What can hang from each mark
K90: K340 K543 K871
K871: K667 K795 K951
K667: K340
K340: K951
K951: K543
K795: K90 K340 K543 K667 K951

Each row was made from one small tree. The marks that hang from a mark follow it in brackets, in the order of their numbers. Every link used is in the known rows. Write each row's tree.
In the rows, zero is written as 128.
Known rows
K951[K543]: [116 143 125 116 148 130 126 135 144 113 130 130 146 120 139 129 117 172
 163  98 119 145 156 119 121 116  99 138 133 145 128 142 178 119 110 152
 136 125 144 116 120 120 161 138  95 135 135 148 133 129 112 109 110 143
 131 142  95 122 119 118 135 129 126 141 131  94 126 120 119 104]
K90[K543 K871]: [125 137 151 133 134  93 130 158 137 142 137 141 170 148 178 122 126 184
 174 118  62 124 133 125 107  90 131 137 120 126 147 142 144  99 113 141
 151 145 161 101 110 113 108 159  88 149 118 147 127 123 114 134  85 127
 122 125 116 149 107 104  82 153 136 145 167 109 106 129 164 117]
K667[K340[K951[K543]]]: [105 150 123  93 163 127 159 108 108 123  84 146 138  95 157 118 136 166
 160 104 118 159 138 138 154 116  72 147 149 139  98 141 188  94  91 138
 133 125 162 117 130 119 175 122 127 112 124 140 144 127 126 124  96 124
 165 142 107 149  90 115 136 140 124 149 165  95 130 129 122 127]
K871[K667[K340] K795 K951[K543]]: [ 85 150 161 111 127 143 158 134 115  84  70 164 158  97 117 162 146 170
 147 126 121 123 116 133 198 112  35  86 165 163 113 134 199  87 134 146
 106 119 171 104 105 116 206 159 128 107 144 158  81 168  97 107 136 116
 160 147 147 135 117 138 150 118 109 181 153 113 117 117 116 105]
K871[K667]: [116 131 146 115 119 122 131 136 132 119 110 127 152 128 124 133 128 166
 153 109 157 129 133 130 159 119  92 133 122 154 147 140 153  81 118 117
 110 133 134 109 110 118 149 150 105 132 130 147 102 123 116 139 121 134
 110 153 140 124 119 107 130 130  95 157 146 119 105 115 130 120]
K871[K795[K340 K543]]: [ 78 129 124  98 117 127 135  89 118 122  94 145 130 101 178 149 137 148
 147 114 131 162 136 112 127  95  72 123 159 167 124 146 154 102 133 145
 132 131 137  99 104 180 173 152 146 118 124  96 102 170 106 136 126 142
 142 127 121  98 119 124 137 146 100 172 165  84 104 121 124 117]
K795[K90[K543 K871] K340[K951]]: [115 167 134 105 154  94 129 139 175 142 109 123 154 138 249 129 144 160
 162  93  67 140 164 120 119  74  68 145 105 138  84 164 144  72  86 134
 129 166 148  65 114 131 159 159 109 112  87 103 130 132 113 155 108  96
 158 112 110 159  90 112  81 172 114 146 223  56  73 146 153 103]
K795[K90[K340[K951] K543 K871]]: [110 165 139 123 169  80 130 125 163 157 106 134 145 135 250 118 147 146
 163  85  61 152 153 142  96  95  92 133 125 117  92 139 155  87  81 147
 130 170 142  80 121 113 137 161 104 122  87 151 115 120 102 146 113  94
 156 110  94 155  94 118  98 148 139 142 216  75  72 151 155 103]
K795[K90 K340 K543 K667 K951]: [111 131  94  94 117 102 130  68 182 145  93 126 138 130 227 122 102 139
 141  93 150 184 174 163  90  93  49 145 125 169  79 118 165  67  81 145
  83 125 108  77 135 170 181 160 109  94 122  38 115 159 132 155 176 143
 158 141 106 125 103 134 131 210  92 178 142  53  70 141 126  88]
K871[K795]: [102 124 149 125 117 150 130 121 102 135 114 140 150 115 124 163 144 153
 137 127 138 139 118 108 140 110  94 115 156 158 142 138 165 101 129 127
 154 124 157 116 106 145 169 147 137 147 120 142 108 138 119 128 119 124
 126 139 125  94 135 130 121 124 125 155 141 122 110 127 140 112]
K871[K795[K340[K951] K543]]: [ 84 141 113  81 127 139 140 103 122 127  79 142 133  97 186 149 140 141
 154 116 121 164 125 105 147 102  49 133 158 149 115 164 156 102 123 139
 121 156 137 102 107 176 192 138 143 115 108 102 108 155 103 142 108 139
 162 128 110 124 111 129 128 147 101 168 189  70  91 129 119 134]
K90[K340]: [ 98 146 130 133 141 105 144  96 133 159 114 132 115 130 166 123 155 142
 139  94 140 152 130 161 104 115 111 122 134 146 125 110 145 106 111 135
 125 125 136 112 125 133 128 131 115 134 125 152 105 122 100 137 122 145
 136 132 119 124 125 124 158 122 131 133 151 101 120 138 138 101]
K90[K340[K951]]: [100 154 117 111 156 100 153 100 136 155  98 128 113 119 178 123 158 134
 146 101 128 159 122 153 117 119  92 139 133 132 116 127 153 111  94 127
 116 147 136 113 131 131 146 125 109 131 105 156 112 111  98 141 100 142
 153 133 104 149 109 124 144 120 132 131 181  89 114 144 130 117]
K871[K667 K795[K543] K951]: [ 90 132 153 103 107 136 139 134 133  92  75 161 146 100 129 172 130 147
 150 140 136 129 103 110 167 111  56  81 158 150 143 144 174  97 141 136
  97 142 144  98  87 146 196 168 128 107 127 142  60 162  80 127 140 129
 153 140 132 124 127 143 139 123 114 185 167 113  89 113 103 131]
K795[K543]: [109 127 121 105 124 121 137  98 136 138 108 152 129 112 163 125 110 160
 163 111 136 154 133 118  99 107 118 144 146 142 137 146 157 110 123 142
 119 141 130 114 119 150 140 145 121 121 123 110 118 139 114 131 127 146
 141 136  98 108 122 113 136 143 121 153 139  99 109 120 124 134]
K90[K340 K871[K795]]: [ 87 143 159 139 138 112 131 116 111 158 120 150 134 141 187 146 153 141
 145 106 104 135 123 156 101 114 101 121 155 133 142 114 163  95 142 128
 147 130 161 114 123 131 131 150 120 143 121 164  96 149  94 142 113 127
 137 125 109 125 123 136 126 110 138 145 170 116 104 150 155 114]
K340[K951]: [120 142 120 105 137 136 139 127 133 137 113 129 131 110 145 137 137 145
 158 123 126 143 122 122 137 113 100 143 131 129 126 153 163 105  89 122
 126 144 140 113 109 127 166 128 119 139 107 144 130 109 118 135  90 136
 142 144 108 147 107 125 115 127 134 134 175  98 108 128 128 128]
K667[K340]: [104 131 140 114 128 131 155  90  92 145  94 158 135 117 139 127 153 169
 141 118 144 146 125 145 142 110 109 120 140 151 117 119 155  75 112 127
 144 108 153 114 135 129 140 136 146 123 133 118 124 134 135 140 126 125
 140 135 137 110 110 107 136 151 135 148 138 120 129 133 145 124]
K667[K340[K951]]: [109 144 130  99 144 129 164  98  98 143  87 153 132 103 152 126 153 158
 144 124 131 155 116 145 150 116  90 140 145 139 105 138 163  77  86 124
 129 123 156 117 126 123 157 128 145 117 122 127 136 119 128 145 105 124
 157 134 124 143  93 116 125 146 137 149 169 105 122 132 136 136]
K871[K795[K340 K543 K951]]: [ 96 129 122 101 107 133 126  93 137 140  84 141 122 108 158 173 128 143
 140 127 128 163 128 135 110 104  52 125 153 163 124 126 163  86 128 141
 127 122 150  94  98 182 193 146 126 122 114  84 104 163 106 140 123 148
 141 152 124 106 128 141 117 168  89 182 158  82  95 121 135  94]
K871[K667 K951]: [114 144 158 120 105 124 146 149 151 111 107 143 131 122 118 152 142 160
 146 136 141 114 122 133 170 108  85  90 116 152 139 130 156  82 119 117
  91 126 140 104 105 108 165 153 103 120 127 160  76 138  90 124 135 129
 126 150 149 152 130 127 133 126 120 153 158 118 111 118 122 114]
K871[K667 K795[K951[K543]]]: [106 130 140 117 118 139 115 145 139 104  99 123 168 120 102 170 126 167
 145 118 123 136 131 129 147 127  32 130 153 159 136 136 188  79 119 139
 125 120 168  96  85 129 202 160  99 144 120 154 101 136 118 113 118 139
 124 165 126 119 124 139 111 124  70 188 141 113  98 107 130  88]
K90[K543]: [121 133 133 119 126 105 136 141 133 140 128 136 156 128 149 129 128 180
 169 118  97 140 127 119 128  93 117 126 128 149 141 148 138 110  94 152
 140 144 138 100 105 118 122 154 102 152 112 137 121 117 116 129 106 138
 125 128 131 126 121 101  92 154 120 153 156 102 118 116 157 104]

Which tree is each row?
[136 135 159 134 124 109 112 140 180 141 112 126 151 146 168 157 121 160
 138 107 115 122 160 155  94 117  73 138 107 147 120 118 175  37 105 118
 120 122 162  80 109 121 164 165  92 124 105 117 114 127 125 148 141 106
 116 153 116 124 113 132  85 165 107 160 157 106  71 129 145  91] => K795[K90[K871[K667]] K951]
[113 120 147 114 100 145 122 136 121 124  96 127 158 125 100 174 134 159
 136 134 141 131 111 138 148 125  49 122 150 166 155 129 170  66 119 122
 123 116 164 103  81 143 181 157 109 147 112 136  91 135 119 141 126 137
 116 172 145 112 127 137 103 136  75 184 142 123  94 105 145 100] => K871[K667 K795[K951]]
[102 135 140 116  97 132 119 127 133 119  94 123 149 130 122 178 152 158
 125 120 146 140 125 139 166 115  24 120 132 183 140 132 155  52 128 117
 116 110 150  83  85 156 191 154 112 138 119 113  86 153 115 144 133 138
 113 161 160 124 125 132 116 152  54 188 164  98  95 115 141  83] => K871[K667 K795[K340 K951]]
[ 87 133 149  91 138 151 157 117  84 111  65 153 159 105 131 147 162 158
 146 130 140 145 103 121 196 123  45 124 167 158 126 149 177  64 118 112
 127 130 161 111  98 126 185 151 148 121 123 140  96 136 121 144 115 110
 145 141 150 129  99 121 118 127  87 182 174 121  95 120 137 136] => K871[K667[K340[K951]] K795]
[117 155 148 118 127 121 145 162 163  90 106 138 142 118 120 148 125 170
 165 117 122 113 140 132 172 116  71 104 125 146 125 138 179 110 119 134
  86 134 145 103 107 105 188 149  83 113 137 166  90 141  85 105 122 137
 140 155 127 163 125 128 149 118 114 154 153 104 114 120 100 104] => K871[K667 K951[K543]]
[ 88 118 140  96 114 134 145  98 105 114  47 162 156 104 124 158 129 161
 139 135 134 156 113 141 147 118  38 121 171 168 128 121 181  57 125 136
 112 114 155 100  94 153 182 160 131 115 125 101  90 159 123 136 139 137
 141 156 139 102 113 131 117 158  73 210 143 112  94 105 138 119] => K871[K667[K340] K795[K543 K951]]
[ 85 126 156 104 123 142 146 114  76 112  80 156 166 110 123 147 155 166
 134 118 154 138 107 137 188 126  57 113 164 178 135 133 162  63 132 125
 128 113 156 109 105 133 162 159 143 123 134 140  92 149 123 140 133 112
 133 140 161 100 113 115 131 128  89 183 151 130 104 113 143 124] => K871[K667[K340] K795]
[105 159 162 139 142  78 134 125 142 136 107 137 136 150 184 117 153 156
 151  84 121 133 140 166 120 117 105 132 130 132 145 113 150  82 138 116
 108 136 147 109 125 115 112 148  89 128 129 161  86 133  90 146 107 135
 120 134 122 150 113 121 137 125 110 147 172 112 100 139 144 116] => K90[K340 K871[K667]]
[127 123 118 121 126 111 130 117 175 157 117 116 177 143 185 136 120 162
 150 115 111 159 148 149  99  91  71 138 119 156 104 118 158  69  48 155
 116 131 127  85 114 132 155 168  94 141 110  95 117 124 147 146 160 125
 152 152 121 137 104 127  94 192 114 172 135  85  71 130 162  78] => K795[K90[K543] K667 K951]
[ 83 126 129 108 105 142 154 106 127 114 100 164 145 107 160 151 122 140
 156 152 141 143 108 124 141  92  72  90 174 144 127 133 178 111 119 144
  99 140 136 119 114 147 187 160 127 115 141 119  79 169 104 126 155 152
 176 144 110 142 117 159 150 147 142 180 145 101  96 136 118 133] => K871[K795[K543 K667] K951]
[ 93 125 115  90 144 112 159  57 125 128  86 164 161 114 225  95 111 152
 149  96 159 180 151 139 115 107  85 142 161 163  80 124 173  72  79 149
 103 127 111 103 152 139 149 167 144  88 144  69 116 152 144 149 187 123
 172 122 104 103  89 115 152 179 121 179 127  89  82 141 118 133] => K795[K90 K543 K667[K340]]
[115 138 108 120 102 104 144  98 154 156 120 106 135 146 160 134 125 154
 137 116 156 162 147 172 121  94  75 151 113 164 119 112 149  65  88 120
  98  98 125  98 128 149 165 139  99 134 138  81 111 144 140 154 139 169
 133 164 148 160 110 137 132 191  97 161 134  82  98 142 154  87] => K795[K340 K667 K951]
[ 94 147  87  74 136 105 159  84 149 123  95 131 139 117 222  95 114 147
 168  98 150 181 148 139 136  93  67 165 136 138 108 155 154 100  93 126
  75 152 102 105 138 154 168 135 122 102 139  75 116 147 115 160 123 162
 170 137 106 175  83 126 147 178 100 166 181  51  89 142 118 144] => K795[K340[K951] K543 K667]
[ 99 140 125 109 129 143 112 110 154 127  98 120 145 114 166 175 135 145
 131  96 117 159 170 136 118 108  30 116 138 180  89 128 184  71 100 155
 138 121 161  72 102 156 221 155 121 116 107  99 118 159 124 121 143 113
 144 147 115  99 115 140 118 159  88 168 151  71  88 124 129  57] => K871[K795[K90 K340 K951[K543]]]
[ 96 132 100  70 144 117 176  75 110 126  81 159 148 107 199  93 118 157
 166 115 150 180 122 142 136 105  81 158 167 135 103 139 168  95  80 130
  89 140 124 124 143 137 148 139 136 104 145  91 125 139 132 149 133 157
 185 135 103 151  72 122 148 171 126 171 153  88  98 138 129 158] => K795[K543 K667[K340[K951]]]
[ 93 148  88  74 149 105 140  75 170 126  89 127 141 114 252 105 119 134
 163  84 153 192 173 128 125  95  50 158 130 158  68 152 161  81  80 142
  77 162  93  87 142 155 188 150 130  86 121  63 119 148 125 163 160 126
 179 121  94 145  82 130 145 188 104 165 183  47  67 147 105 127] => K795[K90 K340[K951] K543 K667]
[117 140 158 117 136  87 149 152 116 118 102 160 185 137 177 115 132 199
 176 108  78 120 125 147 151  96 102 137 135 138 139 138 145  64 119 136
 124 135 162  93 110 102 108 168  96 131 124 141 107 138 117 142  98 121
 124 127 149 150  92  93  88 166 105 177 176 123 101 122 171 116] => K90[K543 K871[K667[K340]]]
[ 97 129 109  74 154 113 165  60 133 130  72 157 157 104 232  96 117 139
 154 102 152 189 150 140 127 104  58 151 153 143  67 139 177  73  68 142
  97 143 114 102 145 140 163 159 144  79 132  75 126 144 140 154 171 115
 190 122  97 129  74 123 143 178 131 172 158  76  80 140 120 141] => K795[K90 K543 K667[K340[K951]]]
[141 135 159 135 125  95 113 157 187 135 110 122 174 151 185 148 119 174
 157 111  74 119 151 143 100 101  72 136 102 142 122 125 165  42  87 143
 121 141 159  71 100 118 148 179  80 130  90 121 109 125 123 145 127 105
 126 144 128 134 104 118  66 173 101 175 174 100  66 118 162  85] => K795[K90[K543 K871[K667]] K951]
[114 153  97 111 123 107 142 107 163 132 119 105 147 145 170 124 111 161
 153  97 140 169 166 176 119 100  51 162 121 159 108 120 173  87  86 139
  98 102 131  95 129 143 179 139  77 127 148  96 119 150 131 134 132 176
 142 166 124 163 102 136 143 184  86 168 134  71 109 140 132  79] => K795[K340 K667 K951[K543]]
[102 123 126 115 120 142 127 126 136 117 124 123 172 128 128 148 112 160
 143 125 130 159 134 142 122 119  46 140 167 151 125 125 198  97  95 145
 131 112 153 116 111 136 191 156 101 143 143 127 114 140 129 119 134 160
 152 171 111 140 110 156 116 156 107 179 119 105 100 128 139  93] => K871[K795[K667 K951[K543]]]
[101 178 136 112 171  78 136 143 156 113 107 129 144 139 205 101 135 156
 174  73  83 136 148 159 128 130  69 163 130 111 124 140 187 104 112 126
  95 164 152 106 121 100 154 142  77 117 116 183 104 126  84 136  82 137
 149 142  92 184  89 128 136 111 100 146 204  94  97 142 125 127] => K90[K340[K951[K543]] K871[K667]]
